Each row was made from one walk, in order. Every step used is in the known rows, and no mark comes twice. Write each row's walk.
(in the rows, 128 means zero)
Known rows:
lilu-suguz-kaseges: [155 104 114 129 146 108 125 127 111 142 157  64 169 129 155 140 144 163
 141 139  86 140 151 102 193 157 139 140 124 101 181 106 128  94 160 169
 131 121 139  92  78 143  87 140 119]
lasus-roral-nakazat-lupa-ruzet-rukirev: [ 86  93 133  73 131 126 139 182 123 173 148  78 156 194 114 117 135 139
 150 134 125 138 149  95 168 144 135 164 104  94 167  71 110 119 156 164
 140 139 112 169  99 117 128 130 137]
bedu-lasus-roral-papiv-rukirev: [134  97 158 107 133 114 151 173 171 171 159  82 140 169 145 133  82  99
 163 165 119 125 145  98 144 151 105 154 118  91 183  70 103 100 160 176
 122 161 138 111  93 130  83 159 104]
bedu-lasus: [142 112 162 109 120 109 141 154 145 141 144 110 141 154 140 151 106 119
 150 158  97 105 137 129 166 170  93 148 128 105 169  85 104  97 158 167
 127 156 134  94 113 138  91 153 112]
kaseges-suguz-lilu: [164 122 105 100 134  91 107 154 124 172  99 104 143 121 158  98 122 111
 159 153 110 136 151 115 136 165 134 122 145 114 200 120 112  96 169 127
 146 118 151  95  91 152 147 113 189]
rukirev-ruzet: [131  96 126 103 126 153  99 138 104 150 169 103 159 172 115 136 143 133
 180 170  96 100 158 141 143 142 128 170 128  65 165  91  93  93 155 146
 165 137 102 106 119 133 108 126 125]
bedu-lasus-roral-kaseges-suguz-lilu: [142  99 146  96 138  97 145 179 157 176 115  82 136 133 158 118  84  90
 178 148 135 123 149 106 137 161 103 141 132  98 191  89 100  91 170 148
 131 129 145 115 113 140  86 142 135]
lilu-suguz: [140 118 137 132 124 111 115 125 110 152 162  77 166 139 141 128 142 149
 145 156  87 146 156  95 201 167 141 139 116  97 169  91 120 126 152 146
 149 137 133 100  91 130  93 142 124]
tasok-dorofub-bedu-lasus-roral: [143 122 147 129 124  83 154 170 129 180 144  98 106 152 157 125 121 111
 149 181 117 132 121  98 143 161 117 148 106  74 166  70  96  83 170 119
 115 175 151 101 117 153 102 159  87]
someki-kaseges-suguz-lilu: [155 113 103  96 134  89 118 148 156 173 106  98 150 132 160  98 134 144
 163 142 108 133 153 107 144 141 140 123 127 115 207 131 116 107 157 149
 142 101 142  90  94 144 118 104 145]
someki-nagir: [149  93 113  91 128 117  76 112 121 153 138 103 135 181 132 141 106 135
 131 133  61 103 167 130 160 182 102 151 132  93 174 104  80 111 162 164
 152 124 111 133 114 131  95 137 175]
roral-papiv-rukirev-ruzet-lupa-nakazat: [116 100 115 119 147 133 107 147 138 166 201  92 165 166 134 116 129 147
 184 204  84 144 140 110 131 147 170 171 104  81 173  77 124  79 162 175
 110 145 117  93  78 154 104 157 127]
nakazat-lupa: [108  86 136 107 140 146 124 144 110 124 159 132 154 184 112 108 158 160
 117 135  88 100 145 137 181 159 133 163 125 114 141  88  93 106 180 172
 144 137 126 133 100 137 110 150 140]
dorofub-tasok-papiv: [158 104 141 122 146  97 123 143 125 162 178  87 157 172 137 120 146 106
 117 163  90 133 115  82 164 147 143 172 128 120 152  79 104  97 164 159
 109 145 140  66 104 119 112 158 142]
lasus-roral-kaseges-suguz-lilu: [130  85 117  95 157 101 121 176 122 188 107  71 136 129 160  85 118  88
 173 129 146 144 170  84 127 147 146 130 133  77 185  97 110 107 178 132
 144 102 137 145 113 128  96 119 179]
nakazat-lupa-ruzet: [115  93 134 100 133 149 120 148 103 125 159 130 165 172  91 113 155 178
 127 159  92  95 132 124 179 176 147 163 126 136 155  92 119 106 179 183
 128 145 107 124  94 144 124 141 136]
bedu-dorofub-tasok-papiv-roral: [147  91 117 123 136  90 115 162 107 179 167  72 176 160 147  83 117 100
 118 189  67 158  73  69 165 137 141 151 108  93 166  96 120  68 167 141
 123 129 146  65 137 121 101 124 124]
nakazat-roral: [124  95 106 120 137 127 132 156 107 163 156  94 140 183 132 136 128 124
 135 140 115  88 147 122 160 147 120 143  85  80 149  71 115 121 173 156
 130 144 126 102  73 135 117 145 136]
nagir-someki-kaseges-suguz: [149 105 112 112 117 131 114 130 128 158 139 116 138 135 154 110 152 156
 161 146 103 116 191 120 155 144 123 118 143 107 174 143 126 113 195 167
 142 103 141 103 115 127  84 136 116]
ruzet-lupa-nakazat-roral: [104  96 100  97 122 130 119 128 127 131 163  99 148 149 135 132 148 145
 171 188  56 123 126 125 154 173 154 157  76 123 151  83 112  97 176 158
  94 151 136 121  90 167 124 176 151]
rukirev-papiv-tasok-dorofub: [110 124 171 125 123  96 112 192 100 172 167  86 154 162 132 107 139 115
 129 192  89 117 141 130 151 137 136 131 118  59 154  65  86  92 183 139
 122 159  93  92 118 132 111 154 126]
ruzet-rukirev: [128 131 124  78 142  96 118 139  99 151 144  93 155 172 149 132 137 153
 134 163  98 102 158 100 166 159 107 198 110  80 178  89 118 112 165 156
 141 138 107 120 110 128  95 109 146]
nagir-someki: [146  96 126 122 122 146 116 132  98 135 154 120 142 151 143 138 159 137
 146 153  97 101 190 124 171 158 114 124 148  98 151 123 116 107 198 165
 144 122 130 119 122 121  89 155 129]
bedu-dorofub-tasok-papiv-rukirev-ruzet: [145  97 111 111 138 104 103 157 117 185 189  71 182 167 145  84 107 114
 139 194  76 149  80  72 140 139 152 171 112  84 178  99 117  68 165 145
 131 140 142  70 133 124  97 126 122]
bedu-lasus-roral-kaseges-suguz: [132  98 156  98 131 101 144 171 153 176 125  85 130 136 155 118  86  95
 172 141 131 127 149 107 138 159 103 146 128  87 179  82 109 101 169 155
 127 136 142 117 117 133  76 144 127]
rukirev-ruzet-lupa: [120  89 113  90 110 159 100 122 108 132 168  88 163 162 111 137 133 134
 196 200  79 110 146 139 129 151 141 181 120  78 163  91  96  80 159 136
 154 144 108 112 121 144 109 135 128]
ruzet-lupa-nakazat-roral-papiv: [104  91 100 106 125 131 120 127 129 140 165  93 149 150 135 128 145 145
 177 198  57 128 130 123 154 166 163 157  74 120 149  75 121  93 175 160
  86 149 138 111  81 169 125 177 141]
tasok-dorofub-bedu-lasus-roral-kaseges-suguz: [140 127 140 129 130  70 146 174 125 192 129  94 102 130 166 104 115 113
 160 176 130 146 122  97 127 162 126 144 110  69 170  75 107  80 176 112
 110 157 158  95 120 160  96 149  99]
roral-papiv-tasok-dorofub-bedu-lasus: [136 106 156 147 146  90 129 177 133 196 162  71 128 158 130 121 126 124
 150 204 104 150 135 107 158 137 144 149 105  81 153  54 115  74 178 153
  98 154 134  60  89 150 110 152  82]
lasus-roral: [128  79 137  95 135 126 129 158 128 166 140  80 135 172 142 123 127  92
 146 133 117 126 166  88 151 143 128 140 121  81 168  84  96 128 163 154
 152 141 129 155 106 109 102 137 151]
rukirev-papiv: [112 111 160 118 118 116 112 160  97 146 150 108 178 151 147 117 133 119
 135 181  93  96 152 123 165 146 151 130 136  75 156  86 105 112 170 138
 135 150 103 108 117 117 102 146 145]
lasus-roral-papiv: [127  71 137 115 144 127 129 158 129 183 144  69 137 170 145 116 122  94
 159 156 122 137 175  80 154 135 148 139 117  77 163  69 114 122 159 159
 133 138 132 134  87 113 103 138 131]
rukirev-ruzet-lupa-nakazat-roral-kaseges-suguz: [107  97  93  92 125 149  95 133 114 155 170  93 156 141 122 111 135 147
 217 198  83 120 141 146 116 151 155 179  97  81 166  88 106  79 173 139
 127 130 117 107 108 168 112 146 139]
someki-kaseges: [134 100 125 103 132 105 123 139 145 153 137 102 152 158 145 123 150 157
 145 135  98 118 154 108 167 138 139 135 114  96 176 113 113 118 153 170
 137 114 123 102 108 129  92 120 120]
nagir-someki-kaseges: [146  96 118 117 122 140 121 130 123 143 150 114 146 151 148 128 160 156
 156 147 100 103 192 119 170 143 121 120 139 104 165 137 118 111 193 174
 141 106 131 111 120 121  76 144 108]
ruzet-rukirev-papiv: [111 136 141  82 131  97 115 151  89 153 148  92 176 167 157 120 129 147
 134 189  98  89 158 103 164 148 120 193 114  69 179  84 114 114 170 141
 139 145  91 117 115 121  91 114 141]
dorofub-bedu-lasus-roral-nakazat-lupa-ruzet: [123 104 163 108 133 113 150 170 156 163 138  91 150 148 119 130 103 126
 154 186 130 123  96  83 163 156 144 171 120 131 170  93 112  87 185 126
 138 168 156 115 114 132 108 152  89]
tasok-dorofub-bedu-lasus: [146 129 146 135 122  78 147 165 122 170 145 109 108 148 157 130 128 124
 143 186 108 127 116 108 149 166 117 147 108  78 163  74 100  79 171 120
 111 173 149  86 119 160 105 158  87]
papiv-rukirev-ruzet: [126 121 118  95 144 132 104 156 132 149 207 101 164 185 123 123 121 138
 158 161 100 121 133 118 110 152 131 181 123  60 190  99  95  80 164 169
 162 152  99 118 104 139  94 143 150]
papiv-tasok-dorofub: [130 119 149 120 138  85 119 186 113 180 169  78 114 173 115 122 156 122
 125 160  89 145 138 128 151 149 111 141 104  66 154  64  82  82 182 159
 117 151 107  93 115 150 119 148 125]
papiv-rukirev-ruzet-lupa-nakazat-roral-lasus: [114 124 106  90 145 138 102 143 140 152 212  89 162 177 126 131 117 153
 188 189  86 128 122 124  93 163 142 183  86  65 180  88 105  67 175 169
 136 153 109 113  92 150 102 169 144]
tasok-papiv-rukirev-ruzet-lupa-nakazat-roral: [126 113 114 123 147 117 102 140 121 166 225  87 155 180 117 111 119 128
 172 189 105 135 124 111 112 145 149 203  88  77 174  91 101  71 172 158
  95 159 133 110  63 157 128 162 129]
roral-kaseges-suguz: [122 109 122 111 152  83 100 153  99 173 111 100 142 102 160  81 132 129
 164 128 128 148 158 114 135 162 158 130 139  71 164 105 142  97 181 139
 124  90 133 104 124 146  82 113 179]

Write each row's walk:
[136 122 155 126 143  80 121 186 121 185 162  75 113 163 116 119 149 120
 125 177  98 147 118 112 149 145 126 151 106  76 155  70  84  76 194 137
 125 159 124  86 119 150 117 149 112] | papiv-tasok-dorofub-bedu
[102 111 137  86 132 141 120 155  95 129 161 122 180 177 100 106 147 186
 129 181  95  82 135 117 174 169 141 190 120 127 164  86 119 108 183 176
 128 149  92 128  96 141 115 130 131] | nakazat-lupa-ruzet-rukirev-papiv
[116  75 120 100 141 139 125 160 143 180 174  59 148 179 136 111 105 100
 179 178 116 145 159  79 119 134 155 165 109  71 179  70 109 101 163 159
 139 147 122 139  84 123  97 146 131] | lasus-roral-papiv-rukirev-ruzet-lupa
[113 120 185 122 124  94 127 201 125 184 162  74 149 158 135 107 115  97
 137 205 106 119 127 113 143 131 132 144 116  68 162  63  79  87 193 125
 125 172 110  95 122 128 102 163 104] | rukirev-papiv-tasok-dorofub-bedu-lasus-roral
[114 112 115 117 151 126 123 156 127 161 174 126 141 168 141 128 167 151
 156 151  76 109 139 135 173 156 139 140  73 110 151  76 104 120 171 179
  96 146 131 112  79 160 130 176 147] | lupa-nakazat-roral
[109 104 111  98 127 125 113 119 126 137 157  91 145 144 137 141 145 151
 182 194  57 129 131 128 146 181 156 150  71 112 144  81 120  87 178 158
  92 147 141 113  91 160 124 181 147] | ruzet-lupa-nakazat-roral-lasus
[102 100  94  97 127 117 113 131 125 145 149  97 144 128 143 108 141 145
 183 183  69 138 126 125 140 174 164 153  81 117 156  88 124  92 183 150
  91 135 142 115  95 174 116 167 163] | ruzet-lupa-nakazat-roral-kaseges-suguz
[ 66 122 147  85 124 114 123 192 104 159 164  98 187 190  92 117 154 184
 136 158 100 136 123 131 189 151 147 165 104 107 155  71 121  94 164 169
 122 139  89 128 104 137 147 134 129] | roral-nakazat-lupa-ruzet-rukirev-papiv-tasok
[110 145 148  88 134  81 114 174  92 173 160  77 161 175 145 114 133 144
 129 197  96 103 150 108 156 142 111 194 102  59 178  69 100 101 180 144
 129 153  85 106 117 131  98 121 129] | ruzet-rukirev-papiv-tasok-dorofub
[113 146 150  91 137  79 117 174  98 176 156  75 160 167 145 111 130 142
 130 211 102 106 136  97 153 140 121 202 102  66 178  74 102  94 189 126
 132 157  95 101 119 131  96 122 119] | ruzet-rukirev-papiv-tasok-dorofub-bedu
[122  94 111 143 147 113 131 181 111 199 173  70 126 190 125 124 127 124
 145 170 117 114 148 119 155 132 130 144  70  68 144  41 120 102 178 163
 101 147 122  73  55 149 123 150 102] | nakazat-roral-papiv-tasok-dorofub
[114 125 174 128 126  92 116 191 106 175 164  83 153 154 133 106 135 114
 127 203  96 118 127 119 149 134 148 140 117  66 155  70  87  87 192 123
 125 165 104  88 124 131 109 156 118] | rukirev-papiv-tasok-dorofub-bedu
[124 137 147  81 127 103 107 169  90 157 153  83 181 151 108 129 130 162
 146 211 101  97 132  89 157 170 139 180 121 108 190  86 142 105 177 165
 116 154  70  99 106 134 116 108 137] | lupa-ruzet-rukirev-papiv-tasok
[101 112 142  84 138 136 116 166  99 139 169 109 178 180  88 104 148 183
 123 184  92  88 130 117 173 163 138 195 118 126 164  81 112 100 193 180
 130 151  87 122  97 142 117 131 129] | nakazat-lupa-ruzet-rukirev-papiv-tasok
[144 113 127 108 149 111 115 143 146 160 215  87 166 176 129 111 140 120
 143 190  75 146  94  85 132 148 154 198 111 122 168  79  95  74 169 167
 102 155 134  73 100 140 111 180 146] | dorofub-tasok-papiv-rukirev-ruzet-lupa-nakazat
[110 113 175 117 128 107 105 181 107 161 164  84 171 159 123 112 135 113
 126 187  90 109 141 125 160 133 144 137 128  76 155  77  89  99 189 144
 137 152  93  97 120 120 108 149 140] | rukirev-papiv-tasok
[115 101 111  94 125 159  95 120 116 149 179  88 158 159 119 143 139 151
 216 207  72 112 142 151 125 157 145 176  88  78 153  80 102  74 166 147
 132 142 116 105 106 153 118 157 123] | rukirev-ruzet-lupa-nakazat-roral-lasus
[126 144 144  86 121  95 112 174  85 165 157  84 170 153 115 127 131 164
 146 215 102 102 131  90 152 172 134 178 113  97 190  77 139 102 174 162
 106 159  70  97 104 144 119 113 127] | lupa-ruzet-rukirev-papiv-tasok-dorofub
[107 108 157 127 122 109 122 178  91 142 153 104 178 157 135 107 132  98
 123 191  81 118 124 122 168 134 129 128 122  67 153  79  99  89 174 133
 141 140  88  99 122 120 101 145 146] | rukirev-papiv-roral
[127 146 147  91 125  91 114 173  89 167 151  83 169 145 114 124 129 163
 147 229 108 103 118  81 152 170 146 184 114 104 190  84 140  95 183 146
 110 165  80  91 109 144 119 114 119] | lupa-ruzet-rukirev-papiv-tasok-dorofub-bedu
[119 123 129 119 157 121 114 144 125 170 169 115 136 157 148 142 164 162
 173 158  80 116 143 139 163 166 140 129  65  95 142  72 114 107 173 181
  92 138 138 101  80 151 127 181 143] | lupa-nakazat-roral-lasus
[110  99 115  92 120 124 112 119 128 120 157 105 151 136 137 130 156 147
 170 192  45 136 129 122 158 179 159 154  97 127 154  93 111  91 171 159
 100 148 136 126 109 163 120 172 158] | ruzet-lupa-nakazat
[ 67 121 141  86 118 119 128 180  99 152 157 110 188 186 103 121 153 188
 139 155 103 129 128 129 192 157 151 163 108 105 156  74 128 100 156 165
 123 138  95 133 103 135 144 132 131] | roral-nakazat-lupa-ruzet-rukirev-papiv
[111 139 150  82 138  91 110 167  97 167 157  77 172 172 140 115 131 143
 128 194  95  97 150 105 160 139 116 198 109  71 179  78 102 105 183 147
 137 147  85 109 117 122  95 116 138] | ruzet-rukirev-papiv-tasok
[ 96 106 134  92 142 130 122 168  85 133 157 116 183 168  98  92 148 179
 129 181  97  97 123 114 172 164 139 188 113 114 162  84 123  89 192 171
 125 131  81 124 107 145 102 127 137] | nakazat-lupa-ruzet-rukirev-papiv-roral-kaseges
[115 150 160  90 133  74 127 178 110 177 156  74 160 165 147 118 115 140
 136 215 103 101 131 101 153 143 108 205 102  71 182  70  99  91 186 130
 128 164 102  96 121 134  91 127 107] | ruzet-rukirev-papiv-tasok-dorofub-bedu-lasus
[109 138 137  82 118  99 117 175  82 155 149  89 189 155 110 129 132 162
 148 208 100 112 119  90 168 167 137 172 111 102 186  83 150  99 162 159
 115 145  64 104 107 136 126 108 137] | lupa-ruzet-rukirev-papiv-roral-nakazat
[142 125 135 137 129  82 136 158 104 170 144 108 111 150 154 122 147 129
 137 179 107 134 123 101 150 162 137 141 108  71 155  80 104  87 171 117
 119 164 146  97 118 156 112 151 106] | tasok-dorofub-bedu
[107 117 144  93 139 132 119 156  91 135 157 112 177 172  98 112 145 183
 134 190  91  98 125 118 168 172 132 182 108 113 156  80 125  88 188 174
 127 140  89 115  99 137 114 134 128] | nakazat-lupa-ruzet-rukirev-papiv-roral-lasus
[125  78 143 119 146 113 131 182 131 203 155  54 121 178 133 111 126  92
 155 163 120 151 167  86 146 126 138 140 106  67 161  53 101 109 168 160
 123 145 124 123  87 122 108 145 118] | lasus-roral-papiv-tasok-dorofub
[126 102 122 126 151 129 110 154 129 171 192  90 164 175 133 118 121 139
 170 188 105 135 149 106 132 140 159 164 119  66 175  76 125  85 159 173
 127 141 112  89  77 139  99 141 123] | roral-papiv-rukirev-ruzet
[119 120 147 125 122  88 158 181 130 179 150 103 113 166 146 120 128 130
 146 173 117 140 114 110 154 158 120 152 100  81 158  64  94  81 168 124
 115 172 151 110 115 156 115 163  82] | tasok-dorofub-bedu-lasus-roral-nakazat-lupa
[113  79 121 100 146 141 123 161 150 181 182  66 147 176 139 108 118 110
 184 182 105 148 155  84 121 135 159 164 101  79 177  69 104 101 164 167
 125 149 126 140  82 132 102 157 134] | lasus-roral-papiv-rukirev-ruzet-lupa-nakazat
[148 111 153 148 150  82 109 136  87 167 165  81 140 156 121 125 131 102
 145 176 104 159 127 108 154 150 123 152  99  60 141  86 117  59 168 144
 100 125 134  87  86 129 125 145 127] | tasok-papiv-roral-lasus
[150  92 118 116 135  94 109 153 110 182 166  75 175 157 154  87 116 110
 124 185  73 147  86  69 163 144 152 152 114  97 167  98 124  79 165 143
 121 135 155  69 136 119 103 124 124] | bedu-dorofub-tasok-papiv
[111 108 129  83 136 140 121 148  98 129 160 121 169 179  96 113 152 189
 127 167  95  89 135 114 175 175 134 194 118 131 165  88 122 108 180 182
 129 144  99 128  94 145 118 126 133] | nakazat-lupa-ruzet-rukirev
